What can hang from each mark:
q_268: q_363
q_376: q_155 q_363
q_45: q_147
q_363: q_359
q_683: q_155
q_359: q_363
q_155: q_45 q_306 q_376 q_683
q_913: q_147
q_147: q_913
q_306: q_155

Known rows, with every way that one mark hangs from another:
(q_376 (q_155 q_45 q_306 q_683) (q_363 q_359)): [ 1.44 -0.65  2.47  0.21  1.57  0.47 -0.46 -0.74 -1.38 -0.64 -1.90  1.19
 -0.97 -1.19 -1.98  4.65  0.36  0.02 -0.15  0.76  2.88]
(q_306 (q_155 (q_45 q_147) q_376 q_683)): [ 3.10  0.99  0.30  0.10  1.34  0.74  0.55 -1.96 -1.64  3.55 -1.56  0.00
  0.59  1.01 -0.71  0.89  0.14 -1.26 -1.05  0.99  3.41]
(q_376 (q_155 q_306 q_683) q_363): [-0.79 -0.32  0.38 -0.15  1.43 -0.66  0.05 -0.11 -1.96 -1.00 -1.06  2.76
 -1.18 -0.88 -0.36  1.36 -1.05  0.31 -0.34  0.59  2.74]
(q_359 q_363): [ 1.61 -0.60  0.54 -0.18  0.38  1.19 -0.20  0.75  1.28  0.03  0.57 -0.12
  0.42 -0.02  0.55 -0.05  0.07  0.37 -0.03  0.32 -1.04]
(q_306 (q_155 q_45 q_376 q_683)): [ 1.53  0.42  1.06 -0.16  2.37  0.91  0.37 -2.04 -1.99  2.53 -1.05 -0.34
  0.26  0.94 -0.21  1.69  0.18 -1.49 -0.83  1.86  2.65]
(q_155 (q_45 q_147) q_376): [ 2.93  0.51  0.48  0.18 -0.47  0.93  0.16  0.25 -1.19  3.44 -1.52 -0.17
  0.83  0.59 -0.32  1.55  0.56 -0.75 -0.47  0.46  3.06]
(q_683 (q_155 (q_45 q_147) q_306 (q_376 q_363))): [ 0.65  0.67  0.34 -0.78  0.42  0.26 -0.20  2.73 -0.76  2.49 -1.49  0.39
  0.29  0.19  0.85  5.73 -0.25  0.03 -0.49  0.31  3.64]
(q_683 (q_155 q_45 q_306 (q_376 (q_363 q_359)))): [ 0.58 -0.35  1.61 -0.97  1.10  1.00 -0.49  2.12 -0.08  0.78 -1.40 -0.97
  0.20  0.30  0.82  7.69  0.51 -0.41 -0.26  0.83  2.13]
(q_268 (q_363 q_359)): [ 3.86 -0.39  0.54 -0.52 -0.35  1.98 -0.23  0.16  1.87 -1.19 -0.25 -1.41
  0.13  0.77 -0.31  0.75  0.77 -1.15  0.01 -0.45 -1.52]
(q_155 q_45): [-0.23  0.29  1.65  0.43  0.64  0.61 -0.40 -0.02 -1.03  1.27 -0.30 -0.26
 -0.11 -0.55 -0.99  1.84  0.49 -0.09  0.20  0.71  0.82]
(q_376 (q_155 q_306 q_683) (q_363 q_359)): [ 1.55 -0.95  1.01 -0.17  0.97  0.03 -0.13 -0.69 -0.53 -1.64 -1.63  1.24
 -0.85 -0.79 -0.94  2.98 -0.17  0.13 -0.32  0.15  2.33]
(q_683 (q_155 q_376)): [-0.85 -0.43 -0.15 -0.68  0.23  0.54  0.09  1.56  0.64  0.95 -0.16 -1.13
  0.34  1.70  2.05  3.04 -0.40 -0.40 -0.15  0.10  0.84]
(q_306 (q_155 q_45)): [ 0.70  0.90  1.38  0.09  1.80  0.66 -0.47 -1.30 -1.40  0.96 -0.73 -1.39
  0.31 -0.24 -1.23  0.50 -0.02 -0.12 -0.57  0.80  1.23]
(q_147 q_913): [-2.09 -0.72 -0.56 -0.40 -0.43  0.89 -0.51  0.29  0.02 -0.62 -0.15  0.39
 -0.48 -1.06  0.52  0.31 -1.70  0.17  0.37  0.47  0.62]
(q_306 q_155): [ 1.05  0.66  0.00 -0.29  1.32  0.06 -0.13 -1.44 -0.59 -0.15 -0.41 -1.23
  0.36  0.19 -0.29 -1.07 -0.50 -0.02 -0.68  0.16  0.54]
(q_306 (q_155 q_376)): [ 2.26  0.23 -0.14 -0.79  1.26  0.60  0.24 -1.33 -0.97  0.70 -0.99 -1.44
  0.89  1.27  0.91 -0.75 -0.43 -0.72 -1.11  0.87  1.57]
(q_913 q_147): [-1.03 -1.00  0.02 -0.15 -1.75 -0.01 -0.49 -0.30 -0.10  0.95  0.03  0.78
  0.41  0.28 -0.42 -2.27  0.23 -0.06  0.13 -0.07  0.35]
(q_155 (q_45 (q_147 q_913)) q_306 q_376 q_683): [ 1.71  0.10  0.35  0.00  1.20  0.99 -0.03  0.74 -1.20  3.53 -2.32  2.44
 -0.30 -0.34 -0.84  3.30 -1.44 -1.03 -0.11  2.10  4.51]
(q_683 (q_155 (q_45 (q_147 q_913)))): [-1.78  0.18  0.17  0.22 -0.43  1.04 -0.94  1.61  0.65  1.81 -0.49 -0.40
 -0.34 -0.43 -0.02  3.87 -1.35  0.49  0.41 -0.47  1.86]
(q_155 q_45 q_306 (q_376 (q_363 q_359)) q_683): [ 1.83 -0.39  1.70 -0.61  1.41  0.84  0.32 -0.07 -1.42  1.64 -1.80  1.26
 -0.16 -0.33 -0.48  6.28  1.25 -1.40 -0.46  2.04  3.01]
(q_683 (q_155 q_306)): [-0.98  0.21  0.40 -0.34  1.50 -0.13 -0.62  2.62  0.93 -0.16 -0.49 -0.08
 -0.37  0.53  0.51  3.18 -1.24  0.58  0.25  0.12  0.42]

Rows:
[-1.85 -0.12  0.70 -0.75  0.04  0.64 -0.04  1.64 -1.10  1.60 -0.10 -0.89
  0.12  0.40  1.84  5.84  0.50 -0.62 -0.22  0.45  2.13] | (q_683 (q_155 q_45 (q_376 q_363)))
[ 0.67  0.51  0.93  0.55  1.01 -0.37 -0.13  0.08 -2.75  1.26 -1.88  2.83
 -0.93 -1.36 -1.62  2.14 -0.60  0.39 -0.43  0.31  4.47] | (q_376 (q_155 (q_45 q_147) q_306 q_683) q_363)
[ 1.07 -0.06  2.57  0.60  2.41  0.67 -1.07  0.70 -2.14  0.13 -2.01  0.54
 -0.44 -0.53 -1.86  1.07 -1.34  0.70 -0.02  1.05  2.52] | (q_376 (q_155 q_45 q_306))
[ 3.46  0.66  0.76  0.23  1.53  0.42  0.38  0.57 -1.37  4.04 -2.23  2.22
  0.12  0.50 -1.21  3.04 -0.13 -1.07 -0.38  1.74  4.01] | (q_155 (q_45 q_147) q_306 q_376 q_683)
[ 2.85 -0.19 -0.12 -1.25  0.17  0.66  0.37 -1.88 -0.52 -0.43 -1.06 -1.90
  1.03  0.48  0.98  1.57  0.83 -0.79 -1.34  0.28  1.69] | (q_306 (q_155 (q_376 (q_363 q_359))))
[ 0.28 -0.20 -0.47 -0.96  1.24 -0.39  0.94  0.51 -1.50  0.96 -0.92  2.72
 -0.34  0.04  1.23  2.93 -0.15 -1.11 -0.61  1.73  2.80] | (q_155 q_306 (q_376 q_363) q_683)
[ 1.52  0.12  1.26  1.31  0.64  0.45 -0.17 -1.03 -1.69  2.06 -1.39  1.25
 -0.58  0.00 -1.98  0.60 -0.34  0.04 -0.12 -0.10  3.13] | (q_376 (q_155 (q_45 q_147) q_683))
[ 2.19  0.38  0.46  0.40  0.04  0.67  0.71 -0.60 -1.26  4.25 -1.19  1.24
  0.22  0.82 -0.66  2.33  0.77 -1.37 -0.38  0.95  3.44] | (q_155 (q_45 q_147) q_376 q_683)
[-0.88  0.51  0.51  0.00  0.90  0.84 -1.13  2.83  0.36  1.73 -1.31  0.33
 -0.54 -0.67 -0.54  4.38 -1.98  0.74  0.36  0.27  2.33] | (q_683 (q_155 (q_45 (q_147 q_913)) q_306))
[ 0.80 -0.09  2.40  0.78  2.88  0.36 -0.57 -0.07 -2.00  0.73 -1.79  1.73
 -1.02 -0.30 -2.11  1.84 -1.15  0.14  0.16  1.50  2.85] | (q_376 (q_155 q_45 q_306 q_683))
[ 2.02 -0.71  0.19 -1.11  0.94  0.24  0.77 -0.11 -0.28  0.40 -1.45  1.52
 -0.11  0.15  0.63  4.34  0.73 -1.24 -0.57  1.39  2.23] | (q_155 q_306 (q_376 (q_363 q_359)) q_683)
[ 0.44  1.01  1.07  0.19  1.18  0.29 -0.79  2.65  0.31  2.09 -1.29  0.05
 -0.11  0.12 -0.96  4.23 -0.85  0.66  0.16 -0.11  1.99] | (q_683 (q_155 (q_45 q_147) q_306))
[ 0.14 -1.00  1.92  0.45  0.18  0.79 -0.18 -1.80 -1.32 -0.33 -0.98  0.32
 -0.79 -1.00 -1.35  3.99  1.09 -0.26 -0.14  0.11  2.40] | (q_376 (q_155 q_45 q_683) (q_363 q_359))
[ 0.17 -0.16  0.31 -0.83  1.66  0.33 -0.24  2.64  0.39  0.77 -1.04 -0.35
  0.18  1.54  1.53  3.74 -1.10 -0.19 -0.18  0.78  1.44] | (q_683 (q_155 q_306 q_376))
[ 1.10  0.83  0.42  0.99  0.02  0.14  0.26 -0.68 -0.66  3.26 -0.60  1.50
 -0.44 -0.27 -1.86  1.86  0.60 -0.48  0.12  0.26  2.16] | (q_155 (q_45 q_147) q_683)
[ 3.48  1.13  0.49 -0.18  0.89  0.96  0.04 -1.10 -1.62  2.90 -1.77 -1.23
  1.13  0.74 -0.63  0.22  0.11 -0.68 -1.17  0.55  3.26] | (q_306 (q_155 (q_45 q_147) q_376))
[ 0.12  0.11  1.08 -0.62  1.78  0.14  0.50  0.62 -2.67  2.30 -1.25  2.47
 -0.46 -0.46  0.22  4.89  0.40 -1.27 -0.43  2.48  3.50] | (q_155 q_45 q_306 (q_376 q_363) q_683)
[ 0.89  0.35  0.49 -0.03 -0.27  0.97 -0.16  1.66  0.05  3.15 -0.89 -1.03
  0.52  1.27  0.57  3.96  0.03 -0.40 -0.26 -0.14  2.55] | (q_683 (q_155 (q_45 q_147) q_376))
[-0.22 -0.61  1.08 -0.77 -0.29  1.26 -0.14  1.22  0.28  0.97 -0.45 -1.84
  0.30  0.50  1.18  7.04  1.25 -0.63 -0.22  0.14  1.58] | (q_683 (q_155 q_45 (q_376 (q_363 q_359))))
[ 1.48  0.14  1.75 -0.09  2.62  0.69  0.22  0.50 -1.74  2.78 -1.70  1.87
 -0.25  0.49 -0.66  3.83 -0.20 -1.31 -0.12  2.76  2.94] | (q_155 q_45 q_306 q_376 q_683)
[ 1.83  0.74  0.27 -0.35  0.77 -0.04  0.73  0.56 -2.27  3.50 -1.83  2.81
 -0.18 -0.44 -0.33  4.01  0.31 -1.06 -0.66  1.46  4.54] | (q_155 (q_45 q_147) q_306 (q_376 q_363) q_683)
[ 0.42 -0.66  0.24 -1.37  0.52  0.41 -0.12  2.14  1.02 -0.34 -1.13 -0.78
  0.30  0.78  1.64  5.93  0.09 -0.25 -0.39  0.19  1.34] | (q_683 (q_155 q_306 (q_376 (q_363 q_359))))
